Known rows, with every step that occurs
g > b > h > r > t > x: [ 1.77 -2.41  1.39 -1.12  2.23  0.36  0.05 -0.31 -0.91 -0.02 -0.98  2.21
  0.03  0.34  0.81  0.59 -0.34  0.27 -0.13 -1.36 -1.64  1.18 -3.22 -1.43]
t > b > h > r > g: [ 1.70 -1.13  2.04 -0.46  0.85  2.37 -0.91 -0.88 -0.28 -0.06 -0.87 -0.89
  1.34  1.21  1.56  2.41  0.59 -0.93 -0.28  0.13 -1.67  0.50 -3.75 -1.02]
h > r > g > b > t > x: [ 2.67 -3.42  1.73 -1.04  1.03  0.83 -0.78 -1.17 -0.91  2.05 -1.04 -0.08
  1.27  0.51  1.43  0.12 -1.35 -1.49  1.28 -0.54 -3.42  2.81 -1.59  4.15]
h > r > s > b: [ 1.01 -0.53  0.80  0.11  0.51 -1.98 -0.62 -0.16 -2.06  3.36 -0.96  1.01
  0.38  0.54 -0.03 -0.63  0.48  1.14 -0.43 -0.34 -2.82 -0.48 -1.84  0.77]
r > g > b > t > x > w: [ 3.07 -3.03  1.20 -1.21  2.09  1.13 -0.78 -0.82  0.52 -4.19 -1.42  3.86
  0.53  0.56  0.59 -0.12 -0.75 -2.60  0.86 -0.52 -1.70  2.69 -0.55  4.28]
r > s > b > t > x: [ 1.18 -3.29 -0.40 -0.40  1.60 -2.65 -0.42 -1.76 -1.97  4.62 -0.73  2.26
  0.32 -0.46 -0.18 -1.12  0.72 -1.06  0.28 -0.66 -1.47 -0.87 -0.80  3.22]
x > w: [ 0.84 -0.11  0.00 -0.07  0.69  0.69 -0.42  1.09  0.67 -6.15 -0.73  2.49
 -0.23  0.05 -0.19  0.52  0.11 -0.47 -0.24 -0.21  0.18 -0.15  0.27  0.23]
s > b > h > r: [ 0.68 -0.99  0.13 -0.17  0.88  0.35 -0.18 -0.42 -1.41 -3.30 -0.78 -1.62
  0.39  0.91  0.43  1.26  0.84  0.23 -0.84 -0.81 -0.37 -0.52 -2.58 -0.50]
t > r > h: [ 0.37  0.15  2.51 -0.43  0.44  2.13  0.45 -0.94 -0.30 -0.29 -0.53 -1.33
 -0.02  0.45  0.40  2.21  0.09  0.00 -0.18 -0.01  0.01 -0.44 -0.14  1.36]
t > x: [-0.08 -2.03 -0.56 -0.17  0.64  0.49 -0.71 -0.01 -1.11  1.33 -0.44  1.38
  0.04 -0.35  0.31  1.21 -0.34 -0.32  0.46 -0.27  0.49 -0.75 -0.24  1.26]
h > r > s > b > t > x > w: [ 2.41 -3.95  0.22 -0.40  1.99 -1.62 -1.27 -0.01 -2.05 -1.65 -1.74  3.41
  0.61 -0.38  0.34  0.29  0.36 -0.76  0.27 -1.07 -2.69 -0.88 -1.52  3.52]
d > g > b > t > r: [ 2.85 -2.24  1.37 -1.23  0.71 -0.97  0.31 -3.06  0.56 -0.78 -0.16 -2.51
  0.97 -0.47  0.64 -0.75 -0.72 -0.94  0.88 -0.05 -1.39  2.26  0.46  1.81]
l > h > r > t > b > g: [ 2.49 -2.11  2.88 -1.26 -0.32  0.83  0.27 -0.38 -0.77 -0.69  0.14 -1.58
  0.85 -0.30  1.40  1.71  0.48 -0.28  0.34 -0.91 -3.17  1.56 -2.25 -2.49]
d > g > b > t: [ 2.89 -0.68  0.62 -1.01  0.98 -0.87  0.16 -1.82  0.76 -1.67  0.04 -1.14
  0.20 -0.41  0.31 -1.58 -0.47 -1.24  0.64  0.12 -2.43  2.97  0.03  2.07]
t > b: [ 0.39 -0.27  0.00 -0.08 -0.44 -0.29 -0.10 -1.13 -0.53  1.86 -0.78 -0.06
  1.25 -0.34  0.38  0.36  0.10 -0.11 -0.54 -0.13 -0.32  0.91 -0.37  0.01]
x > t > b > h > r: [ 1.37 -1.64  1.39 -0.85 -0.32  0.05  0.51 -1.05 -0.84 -2.40 -0.92 -2.71
  1.07 -0.32  1.10  1.28  0.71 -0.04 -0.45 -0.65 -1.70  1.66 -4.21 -0.98]
h > r > t > b: [ 1.88 -0.95  0.82 -0.36 -0.60 -0.11 -0.01 -1.06 -1.09  4.68 -1.12  0.21
  1.02 -0.05  0.99 -0.17 -0.24  1.00  0.01 -0.85 -3.29  1.90 -1.45 -1.50]
g > d: [-1.38  0.55  0.82 -0.36 -0.23 -0.42  0.92  0.67 -0.13 -0.87 -0.05 -0.22
  0.69 -0.07  0.10 -1.23 -0.25  0.53  0.25 -0.32 -0.03  1.24 -0.22  1.03]
d > g > b > h > r: [ 2.48 -0.19  1.74 -0.85  1.69  0.86 -0.58 -0.16  0.18 -4.61 -0.32 -0.99
 -0.01  0.40  0.91  1.16 -0.07  0.00 -0.31  0.08 -1.70  1.26 -2.95 -1.07]
g > b > t > x > w: [ 1.99 -2.78  0.14 -0.98  1.92 -0.54 -0.14 -0.33  0.12 -5.87 -1.36  3.10
  0.63 -0.77  0.17 -0.26 -0.82 -1.65  0.10 -1.05 -0.47  1.81  0.44  3.61]
l > h > r: [ 0.45 -0.23  1.68 -0.33 -0.90  0.96  0.14  1.04 -1.02 -4.56  0.43 -2.25
 -0.14 -0.47  0.70  3.22 -0.23  0.03 -0.13 -0.71 -0.99  0.65 -1.61 -0.07]
t > r > g > d: [-0.41 -1.01  2.59 -0.83 -0.24  1.30  0.55 -0.95  0.08  1.83 -0.33 -0.94
  1.41  1.22  0.79 -0.30 -0.44 -0.24  1.20  0.06 -0.54  1.32 -0.77  1.68]
t > x > w: [ 0.72 -2.02 -0.54 -0.24  1.34  1.23 -1.16  1.13 -0.44 -5.23 -1.13  3.91
 -0.14 -0.29  0.15  1.80 -0.19 -0.79  0.18 -0.49  0.67 -0.93 -0.03  1.61]
t > b > h: [ 0.20 -0.39  0.43 -0.29  0.87  0.34  0.10 -1.12  0.06 -1.55 -0.50 -0.33
  0.96 -0.09  0.48  1.43  1.06 -0.62 -1.20 -0.18  1.05 -0.57 -2.13 -2.11]
l > h > r > s > b: [ 1.05 -0.36  1.89 -0.28  0.03 -1.35 -0.03  0.24 -2.34 -1.02 -0.21  0.01
 -0.26  0.09  0.02  1.79  0.76  0.36 -0.70 -0.85 -2.40  0.17 -2.69  0.59]
x > t > b > h: [ 0.90 -1.16  0.77 -0.94 -0.05 -0.18  0.92 -1.66 -0.13 -2.24 -0.63 -1.36
  0.55 -0.28  0.47  0.41  1.20 -0.74 -0.65 -0.37 -0.21  1.49 -3.38 -1.05]
g > b: [ 0.55  0.40  0.72 -0.47  0.44 -0.78  0.44 -0.55  0.07 -0.61 -0.58  0.66
  0.40  0.14 -0.15 -1.14 -0.70  0.25 -0.51 -0.32 -0.51  2.40 -0.15  0.81]
l > h > r > s: [ 0.62 -0.10  2.80 -0.24  0.17 -0.73 -0.10  1.33 -1.00 -1.13  0.55  0.26
 -0.41 -0.64  0.36  2.40  0.40  0.22 -0.32 -0.31 -1.99 -0.77 -2.78 -0.88]

Rows
[ 0.13 -1.50  2.66 -0.72  1.13 -1.85  0.03  0.87 -1.58  1.80 -0.52 -0.11
  1.59  0.69  0.45 -2.30  0.70  0.96  0.48 -0.19 -3.23 -0.14 -2.10  1.12] -> h > r > s > b > g > d
[ 0.98 -2.15 -0.33 -0.56  0.79  0.27 -0.20 -0.56 -0.94  4.32 -0.45  3.09
 -0.63 -0.04  0.25 -0.21 -0.13 -0.04  0.82 -0.84 -1.03  0.15 -0.57 -0.20] -> r > t > x
[ 0.94 -1.76  0.95 -0.58  0.39  0.17 -0.37 -0.87  0.03  0.67 -0.31 -1.07
  1.74 -0.13  0.75 -0.17  0.60 -0.65  0.04  0.33 -0.61  0.00 -0.41 -0.83] -> t > b > g
[ 0.65 -2.16  1.12 -0.90 -1.16 -0.72  1.05 -1.79 -0.28  0.71 -0.28 -2.39
  0.43 -0.25  0.26 -0.27 -0.12  0.17  0.79 -0.37 -0.39  1.19 -0.92  0.82] -> x > t > r
[ 1.29 -0.80  1.98 -0.38  1.20  2.47 -0.84  0.30  0.25 -1.67 -0.07 -0.76
  0.14  1.53  1.20  2.02  0.54 -0.83  0.31  0.25 -1.39 -0.54 -3.37 -0.92] -> b > h > r > g
[ 0.10 -1.40  1.82 -0.14  0.93 -1.89 -0.03 -0.97 -0.19  4.27 -0.11  1.08
  0.59 -0.27 -0.05  0.05  0.33  0.45 -0.06  0.23  0.01 -2.14 -0.78 -0.89] -> t > r > s
[ 1.59 -0.66  3.20 -1.16  1.09  0.37  1.44 -2.46  0.25 -1.37 -0.75 -2.18
  0.70 -0.02  0.44  0.16 -0.52 -0.87 -0.23 -0.60 -1.13  2.26  0.34  3.45] -> g > b > t > r > h
[-0.91 -0.86  1.90 -0.81  0.60  0.13  0.64  0.98  0.45 -1.76  0.45 -1.10
  1.23  0.15  0.49 -1.68  0.27 -0.13  0.92  0.19 -0.38  0.24 -0.21  0.44] -> b > g > d
[ 0.30 -1.86  1.34 -0.40  1.95 -1.92  0.21 -1.99 -0.90  0.96 -0.60  0.78
  0.39  0.68 -0.29  0.47  1.67  0.04 -1.03 -0.37  1.13 -2.72 -2.45 -1.37] -> t > r > s > b > h
[ 0.24 -0.72  1.04 -0.12  1.02  0.86 -0.22  0.70 -0.11 -3.34  0.02 -1.52
  0.23  0.20  0.76  1.92  0.50  0.13 -0.45 -0.28  0.06 -1.35 -2.61 -1.76] -> b > h > r
[ 3.48 -3.55  1.78 -1.13  1.68  1.51 -1.21 -0.10 -0.22 -4.23 -1.73  2.45
  1.04  0.54  1.24  0.76 -1.23 -1.92  1.06 -0.76 -3.26  2.76 -1.27  4.45] -> h > r > g > b > t > x > w
[ 1.41 -1.34  1.62 -0.75  0.48  0.70  1.00 -3.05 -1.17 -0.62 -0.97 -2.85
  0.46  0.57  0.21  0.67  0.54 -0.95 -0.14 -0.79 -1.04  0.87  0.34  4.10] -> s > b > t > r > h
[ 3.27 -0.49  3.14 -1.43  1.47  1.21  0.61 -2.83  0.42 -1.76 -0.54 -2.45
  0.16  0.06  0.72  0.64 -0.38 -1.18  0.41  0.09 -2.37  2.51 -0.03  3.46] -> d > g > b > t > r > h
[ 1.64 -3.57  1.30 -0.70  0.75 -1.78 -0.26 -0.73 -3.00 -0.07 -0.33  0.01
  0.24 -0.90  0.49  2.12  0.49 -1.03  0.21 -1.43 -2.46 -0.31 -2.56  3.05] -> l > h > r > s > b > t > x
[ 1.48 -0.66  0.87 -0.29 -0.11  0.16  0.07  0.14 -0.47  2.74 -0.29  0.32
 -0.18  0.28  0.58 -0.62 -0.31  1.06  0.55 -0.75 -3.01  1.13 -1.03 -1.43] -> h > r > t
[ 0.41 -0.59  2.18 -0.04  2.10 -0.87 -0.46  0.99 -0.11 -0.09  0.11  0.93
 -0.03  0.03  0.44  1.18  1.11  0.35 -0.73  0.09 -0.95 -2.81 -3.63 -2.55] -> b > h > r > s
[ 2.07 -2.14  3.23 -1.80  0.77  0.60  1.11 -2.64  0.82 -2.19 -0.67 -1.26
  0.44  1.46  0.62 -0.09  0.22 -1.19  0.33 -0.21 -0.86  3.02 -3.59  0.33] -> x > t > r > g > b > h
[ 1.72 -1.14  0.30 -0.57  0.99  0.18  0.32 -0.95 -1.22 -0.58 -0.77 -0.01
 -0.34  1.19  0.33 -0.14  1.07  0.59 -0.51 -1.30 -1.87  0.43 -2.75 -1.92] -> s > b > h > r > t
[ 0.43 -0.27  0.62 -0.21  2.20 -1.81  0.01 -0.77 -0.71  0.14 -0.40  2.07
 -0.46  0.77 -0.60 -0.34  1.93 -0.24 -1.26 -0.16  0.17 -2.05 -2.78 -1.26] -> r > s > b > h
[ 1.01 -1.83  2.66 -1.19  0.02 -0.03  0.63 -0.11 -0.59  2.56 -0.62 -1.01
  2.18  0.08  1.47 -1.93  0.02  0.86  0.88 -0.69 -3.72  2.18 -1.68 -1.14] -> h > r > t > b > g > d
[ 1.71 -1.54  1.82 -0.58  0.12 -2.17  0.47 -0.78 -1.89 -1.50  0.12 -1.43
  0.14 -0.55  0.21  0.87  0.83 -0.72 -0.24 -1.06 -2.97  0.60 -2.39  1.84] -> l > h > r > s > b > t
[ 3.01 -2.08  2.48 -1.16  1.82 -2.80  0.12 -2.78  0.56  3.05 -0.08 -0.15
  0.79 -0.63  0.29 -1.58 -0.14 -0.70  0.62  0.29 -2.37  0.78 -0.68  1.21] -> d > g > b > t > r > s
[ 1.84 -0.43  2.08 -0.95  1.66 -0.23  0.76 -0.33  0.25 -1.42 -0.54  0.76
 -0.11  0.69  0.52 -0.57 -0.03  0.66 -0.59 -1.13 -2.03  1.95 -2.91 -2.59] -> g > b > h > r > t
[ 2.64 -0.11  2.86 -0.78  2.82 -0.92 -0.82  0.14  0.16 -0.99 -0.27  1.38
 -0.18  0.28  0.59  0.43  0.52  0.22 -0.50  0.50 -2.63 -0.16 -4.09 -1.71] -> d > g > b > h > r > s
[ 1.41 -0.61  1.57 -0.17 -0.19  2.00 -1.02  0.33 -0.33  1.69 -0.39 -0.69
  0.42  1.37  1.10  0.95 -0.44 -0.25  0.88  0.31 -2.77  0.90 -1.63  0.88] -> h > r > g
[ 1.58 -3.84  0.28 -0.29  1.34 -2.33 -0.80 -1.10 -2.64  4.30 -1.06  0.87
  0.85 -0.46  0.47 -0.32  0.25 -0.28  0.51 -0.90 -2.86 -0.98 -1.78  3.29] -> h > r > s > b > t > x
[ 2.44 -3.18 -0.26 -0.79  2.27  1.40 -0.80  0.21 -1.66 -5.58 -1.92  4.01
 -0.51  0.92  0.49  1.59  0.84 -0.19 -0.29 -1.83 -1.24 -0.44 -2.74 -0.44] -> s > b > h > r > t > x > w
[ 2.32 -0.87  1.66 -1.00  0.82 -0.03  0.38 -1.86  0.97  0.66 -0.31 -0.11
  0.68  0.87  0.48 -1.85 -0.58 -1.80  0.66 -0.04 -2.46  3.46 -0.50  2.86] -> r > g > b > t
[ 2.72 -1.44  2.32 -0.87  0.50  0.24 -0.07 -1.22  0.25  0.55 -0.59 -1.46
  1.20  0.83  1.13 -1.04 -1.04 -1.11  0.89 -0.27 -3.84  3.71 -1.37  2.80] -> h > r > g > b > t
[ 3.55 -0.33  1.91 -1.24  1.98  0.69 -0.07 -0.69  0.34 -1.72 -0.32  0.56
 -0.70  0.73  0.83 -0.22  0.13  0.32  0.10 -0.43 -3.28  2.27 -3.19 -2.55] -> d > g > b > h > r > t
[ 1.51 -0.40  2.70 -0.58 -0.73  2.59 -0.43  0.71 -0.66 -3.05  0.37 -1.55
 -0.22  0.88  1.13  3.31 -0.20 -0.96  0.64 -0.19 -2.28  1.49 -2.62  0.68] -> l > h > r > g
